Each row was made from one small tree. The marks that hang from a mark follow it in brackets, in the order of their numbers. Every link used is in the known rows. Write each row's tree.
Known rows:
k252{k130}: [-0.776  1.615 -0.161 -0.868  2.491  1.182  0.389 -0.746  0.028 -1.247
  1.647 -2.417 -0.410  0.578 -0.077 -0.218 -1.416]
k456{k130{k73 k252 k773}}: [-0.576  1.047  1.261 -0.103  2.206 -0.566  0.675 -0.186 -1.795 -2.734
  1.758 -2.576 -1.399  1.135 -1.951 -1.291 -2.679]
k130{k252}: [-0.381  0.480  1.301 -0.425  1.498  0.170  0.588 -0.351 -0.512 -1.312
  2.631 -2.025 -1.234  0.995  0.080 -1.088 -0.449]
k73{k130{k69 k252 k456 k773{k821}}}: [-2.075  1.926  2.712  1.206  5.919 -2.046  0.090  1.868 -2.302 -3.597
  2.487 -1.192 -1.632  1.256 -1.008 -1.581  0.012]
k130{k69 k73 k252 k773}: [-1.330  0.248  3.308  2.096  4.909 -2.816  1.344  0.860 -2.758 -4.761
  2.887 -2.281 -0.775  2.411 -0.514 -0.583 -0.890]
k130{k69 k252 k456}: [-2.090  0.852  1.958  1.616  5.140 -1.737  0.743  0.736 -1.231 -1.477
  3.327 -1.462 -1.147  1.887 -0.380 -0.184  0.904]
k252{k130{k73 k773{k788}}}: [-1.469  1.553  1.556 -0.522  3.509 -0.201  0.977  0.490 -0.698 -3.427
  1.153 -2.703 -0.488  0.940  0.865 -0.354 -2.339]
k73{k130{k69 k252 k773{k788 k821}}}: [-1.971  1.680  2.854  0.019  4.607 -1.560  0.806  1.396 -0.985 -4.457
  2.195 -2.279 -1.550  0.889 -0.553 -1.844 -0.897]
k252{k130{k73 k773{k788 k821{k69}}}}: [-1.367  1.980  1.283 -0.906  4.349  0.416  0.839  0.788 -0.479 -3.796
  0.663 -3.381 -1.034 -0.019  1.160 -0.230 -1.938]
k788{k773{k821{k69}}}: [-0.701  1.346 -0.193 -1.435  2.440  1.566 -0.506  0.538 -0.097  0.030
  2.569 -2.114 -1.138  0.005 -1.102 -0.714 -0.840]
k562{k69}: [-1.303 -0.189 -0.393 -1.770  1.492  1.973  1.186 -0.148 -0.230 -0.656
  1.771 -1.211 -0.396  0.072 -0.874 -1.016 -2.567]
k130{k773}: [-1.357  0.952  2.144  0.124  2.667  0.566  0.332  0.185 -1.549 -1.468
  0.964 -0.749 -0.306  1.464  0.149 -1.077 -1.152]
k130{k69 k456 k773{k821}}: [-3.141  2.012  2.873  1.386  6.743 -0.730  0.305  1.921 -2.079 -2.320
  1.312 -0.736 -1.164  1.693  0.625 -0.175  0.705]
k773{k821}: [-1.145  1.406  0.917 -2.063  1.919  2.474 -0.235  0.122  0.123 -1.456
  1.413 -2.433 -1.732 -0.395  1.433 -1.212 -0.309]
k562{k69{k821}}: [-1.865 -0.008 -0.633 -1.520  1.438  2.908  1.578 -0.160 -0.787 -0.285
  2.136 -1.249 -1.006 -0.062 -0.865 -0.916 -2.529]
k130{k69{k821}}: [-2.419  0.722  0.637  0.494  3.039  1.446  0.989 -1.015 -0.826 -0.894
  2.990 -2.361 -0.677  1.078 -0.800 -0.508 -0.506]
k456{k130{k773}}: [-1.119  1.552  0.468 -0.627  1.874  1.054  0.356 -0.726 -1.006 -0.998
  0.909 -1.820 -0.865  0.818 -2.052 -1.201 -2.546]
k252{k130{k73 k456 k773{k821}}}: [-1.595  2.179  1.571  0.064  5.189 -0.242  0.112  1.391 -1.852 -3.077
  1.170 -1.948 -1.227  0.869  1.079 -0.045 -1.047]

Which tree is each row?
[-1.566  1.094  0.926  0.461  3.257 -0.335  0.674 -0.568 -1.532 -2.700
  1.719 -2.717 -0.570  1.251 -2.496 -0.903 -2.760] -> k456{k130{k69 k73 k773}}
[-1.406  2.442  0.965 -1.161  4.215  1.041  0.883  0.570  0.062 -2.733
  0.373 -2.775 -1.032  0.068  1.027 -0.077 -1.380] -> k252{k130{k773{k788 k821{k69}}}}
[-0.395  0.701  0.299 -0.742  1.217  0.189  0.438 -0.866 -0.766 -2.021
  2.451 -3.231 -1.532  0.475 -1.954 -1.362 -2.609] -> k456{k130{k73 k252}}
[-3.523  0.962  3.119  2.723  6.344 -1.158  0.795  1.441 -3.598 -2.809
  2.670 -1.197 -0.896  2.079  0.021 -0.224 -0.500] -> k130{k69{k821} k73 k456 k773}
[-2.170  2.191  1.621  0.941  6.552 -1.023  0.550  1.349 -1.861 -3.666
  1.634 -2.280 -1.006  1.319  0.474  0.360 -0.727] -> k252{k130{k69 k73 k456 k773{k821}}}
[-2.075  1.714  0.400  0.343  3.228  0.892  1.056 -0.866 -1.375 -1.309
  1.685 -2.128 -0.997  1.145 -2.671 -0.733 -2.176] -> k456{k130{k69{k821} k773}}
[-2.365  2.007  2.444 -0.371  4.792 -0.069 -0.322  1.724 -1.027 -2.684
  1.161 -1.544 -1.439 -0.061  0.151 -1.897 -1.013] -> k73{k130{k456 k773{k788 k821{k69}}}}
[-1.511  1.898  2.729  0.340  4.654 -1.250 -0.356  1.877 -2.194 -3.029
  2.012 -0.877 -1.964  0.852 -0.321 -1.941 -0.306] -> k73{k130{k252 k456 k773{k821}}}
[-2.376  1.307  3.935  2.124  7.170 -2.999  0.761  2.719 -3.214 -4.809
  2.544 -1.783 -1.943  1.982  0.877 -0.251  0.476] -> k130{k69 k73 k252 k456 k773{k821}}
[-1.497  0.675  3.786  1.749  4.838 -2.419  0.342  2.142 -3.278 -3.249
  2.224 -0.882 -1.434  2.073  0.891 -0.832 -0.430] -> k130{k73 k252 k456 k773}
[-3.455  1.707  2.610  1.048  5.225 -0.779  0.538  1.293 -1.661 -2.625
  2.341 -1.232 -1.035  1.166 -0.749 -1.611 -0.996] -> k73{k130{k69{k821} k456 k773{k788}}}
[-3.023  0.721  3.327  2.506  6.359 -2.104  0.370  1.506 -3.035 -3.202
  2.232 -1.178 -0.292  2.259  0.037 -0.276 -0.539] -> k130{k69 k73 k456 k773}
[-0.574  0.201  3.250  0.898  3.068 -1.723  0.792  1.007 -2.664 -3.911
  2.199 -1.840 -1.068  1.792  0.396 -1.131 -1.335] -> k130{k73 k252 k773}
[-2.094  1.983  3.181 -0.227  4.527 -1.295  0.104  2.218 -1.354 -3.443
  1.789 -1.295 -2.019  0.606  0.473 -2.021 -0.647] -> k73{k130{k252 k456 k773{k788 k821}}}
[-1.416  0.860  3.391  1.304  5.393 -2.247  1.146  1.596 -2.605 -5.428
  2.467 -2.738 -1.648  1.722  0.410 -0.582 -0.346] -> k130{k69 k73 k252 k773{k821}}
[-1.629  1.502  0.996 -0.141  3.655  0.034  0.541 -0.120 -1.438 -3.201
  1.493 -3.028 -1.231  0.752 -1.892 -0.942 -2.386] -> k456{k130{k69 k73 k773{k821}}}
[-3.100  1.305  4.572  1.218  7.045 -3.101  1.361  3.139 -1.982 -5.358
  2.200 -2.329 -2.141  1.705  1.945 -0.322  0.092] -> k130{k69 k73 k252 k456 k773{k788 k821}}
[-1.676  1.560  1.854 -0.405  3.809 -1.028  1.351  0.584 -0.819 -4.233
  1.741 -3.545 -1.913  0.843 -1.118 -0.971 -2.321] -> k456{k130{k69 k73 k252 k773{k788 k821}}}
[-3.063  1.999  1.852  1.076  6.072 -0.822  1.367  1.157 -1.547 -3.262
  1.997 -2.339 -0.827  1.443  0.647  0.343 -1.356] -> k252{k130{k69{k821} k73 k456 k773{k788}}}
[-3.264  0.487  1.711  1.722  4.943 -0.113  0.493  0.430 -2.168 -1.828
  3.574 -2.234 -1.076  1.248  0.019 -0.310 -0.370] -> k130{k69{k821} k73 k456}
